Each row comes from the steps of one path. Every step used is in the known rows, and no mark comes twice. Write the path behind each row, first mark first.
In the rows, 128 means zero.
Known rows:
Y -> U: [ 89 141 104  96 111 125 132  80 140 117 135 110 105 161 104 183 108 129
 134 127 140 127 112 159 164]
W -> Y -> X -> L -> U: [ 88 132 121 115 115 128 136 160 120 131 109 127 125 125 149 164 138 184
 134 131 107 103 156 171 111]
X -> W: [ 84 130 101  69 110 107 119 106 139 129 139 121  92 152 107 135  99 134
 137 105 120 128 124 173 195]
V -> Y: [ 93 139 123 128  87 133 108  92 150 133 120 113  98 148 134 110  96 120
 137  80 122 113 127 135 105]
V -> Y -> X: [110 131 106 114 105 111 121  91 167 148 106 111  96 147 151 118 123 150
 141  99 102 104 129 155 115]
U -> V -> Y -> X: [118 137 123 129  83 130 108 110 164 149 103 104  91 124 120 112 150 146
 134  81 121 108 153 136  82]
W -> Y -> X: [ 95 130 110  91 130 133  94  98 143 152 104 118 101 144 136 114 120 168
 121 149 112 112 137 140 121]
W -> Y: [ 78 136 124 105 116 155  80  97 126 137 119 120 102 141 116 110  95 138
 119 133 136 121 134 118 109]
L -> U -> V -> Y -> X -> W: [112 116 125 131  86 118 128 150 127 150 111 111  96  95 121 139 173 153
 146 123 159 110 147 193 146]
W -> Y -> U -> V: [ 87 139 137 142 101 176 102 100 122 133 121 110 102 115  83 162 144 136
 121 151 181 123 138 124  77]
U -> V -> Y -> X -> L -> W: [121 166 127 127  80 134 162 152 174 130  93 104 108 100 135 129 144 162
 123  77  74 112 162 153   4]
Y -> X: [105 137  92  60 119  99 109  95 162 136 116 110  98 164 128 129 114 155
 130 109  87 118 133 154 172]
Y -> X -> L -> V: [ 88 148  84  53 112  91 142 128 159 138 103 106 106 149 133 154 119 155
 114 143  72 109 153 155 143]
L -> Z -> W -> Y -> U -> V: [105 144 107 126 149 176 183 125  93 138 107 108  84  96  99 142 140 111
 132 249 165 149 119 131  68]
Z -> W -> Y -> X: [108 133  99 108 157 137 145 117 116 149 107 125  93 122 160 110 139 165
 146 150  92 116 122 173 110]
L -> X -> W -> Y: [ 89 127 118 106 126 151 105 122  88 131 124 124 110 124 130 107  98 155
 110 149 126 125 125 157 138]
X -> L: [ 82 149 114  86  87 113 136 133 157 109 136 122 111 161 122 157  95 141
 140  48  76 117 148 145 117]
Z -> W -> Y -> X -> L: [104 140 102 122 142 128 184 153 127 136 111 134 105 123 172 140 145 181
 157 102  61 106 143 182  71]
X -> L -> U: [ 81 144 123  96  85 116 139 163 125 105 135 120 124 145 124 169 107 139
 138  74 107 117 147 165 148]
Z -> W -> Y: [ 90 140 115 121 140 157 128 116 100 136 123 127  95 122 143 103 115 135
 141 134 116 124 120 147 102]

Write each row's path:
[117 146  68  59 148  90 231 155 145 127 107 116  90 144 155 139 114 148
 153 156  38 132 131 178 113] : Y -> X -> L -> Z -> W
[100 155  85  72 131 112 217 157 128 115 121 120  92 141 137 133  90 118
 150 139  61 141 128 155 109] : X -> L -> Z -> W
[ 93 145  94 127 152 149 240 139 104 122 112 124 101 121 139 175 118 134
 150 214 112 135 113 164  59] : X -> L -> Z -> W -> Y -> U
[ 85 161 124  89 132 168  96 101 125 131 103 111 108 117 118  93  82 140
  93 180 119 132 125 123  75] : L -> W -> Y
[ 85 126 126 139 109 163 121 113 112 138 129 119  96 104  79 171 154 143
 130 163 192 124 133 160 108] : X -> W -> Y -> U -> V
[ 91 148  99 104 146 146 202 156 108 129 109 127  94 123 144 119  99 131
 143 177  84 133 130 137  57] : X -> L -> Z -> W -> Y
[ 90 127 108 127 135 156 147 106  81 125 129 121 114 122 124 160 117 156
 119 185 155 124 104 178 140] : L -> X -> W -> Y -> U
[106 139 109 128  88 102 163 125 177 133 109 120 109 148 162 149 127 167
 151  47  70  95 149 166  74] : V -> Y -> X -> L
[ 99 139 152 149  60 153  93 140 118 131 118 105 104 105 106 121 136 117
 130  91 168 117 150 131 100] : L -> U -> V -> Y
[ 96 148 123 112  89 142 119  99 139 118 134 102 100 135  75 179 137 123
 129 112 159 130 134 136 126] : Y -> U -> V
[ 78 123 108 124 133 146 139  92 113 136 130 127 102 128 108 176 125 147
 137 183 175 122 109 182 148] : X -> W -> Y -> U
[101 144 141 142  65 150  94 110 151 136 118 106  92 123 104 108 126 116
 132  66 141 116 151 114  69] : U -> V -> Y
[109 118  95 109 114  98 143 102 160 151 112 121  90 136 148 126 132 158
 150 107 112 106 124 195 150] : V -> Y -> X -> W
[ 95 138 115 150  98 138 143  74 145 128 124 110 104 145 128 168 116 125
 144 113 151 112 108 158 108] : V -> Y -> U
[102 145 129 159 125 181 149 117  94 131 124 118  95  94 106 156 164 132
 146 153 166 131 125 153  71] : Z -> W -> Y -> U -> V
[ 89 171 112  70 101 127 152 137 155 104 120 111 116 137 122 143  82 143
 115  94  64 128 140 150  83] : X -> L -> W
[ 75 124 115 103 125 142 102 109 122 142 127 128  95 130 114 123 103 145
 129 144 143 121 128 154 146] : X -> W -> Y
[118 144 108 112  84 115 178 151 174 141  90 104  91 124 125 129 134 142
 136 128  87 117 163 125  33] : U -> V -> Y -> X -> L -> Z
[111 140  87  98 109  98 195 131 175 139  92 110  96 149 154 133 104 146
 141 144  72 112 142 145  72] : V -> Y -> X -> L -> Z
[ 69 157 102  66  96 114 128 129 144 124 117 108 108 146 115 152  94 126
 110 123  94 119 150 133 131] : X -> L -> V
[ 91 142 139  94  75 141  82 146 114 121 129 104 105 118  83 134 128 119
 120 110 156 132 151 129 156] : L -> U -> V
[ 98 140  93  93 115 112 114  88 156 161  88  98  93 135 143 110 122 133
 112 173 117 106 132 147 128] : L -> V -> Y -> X
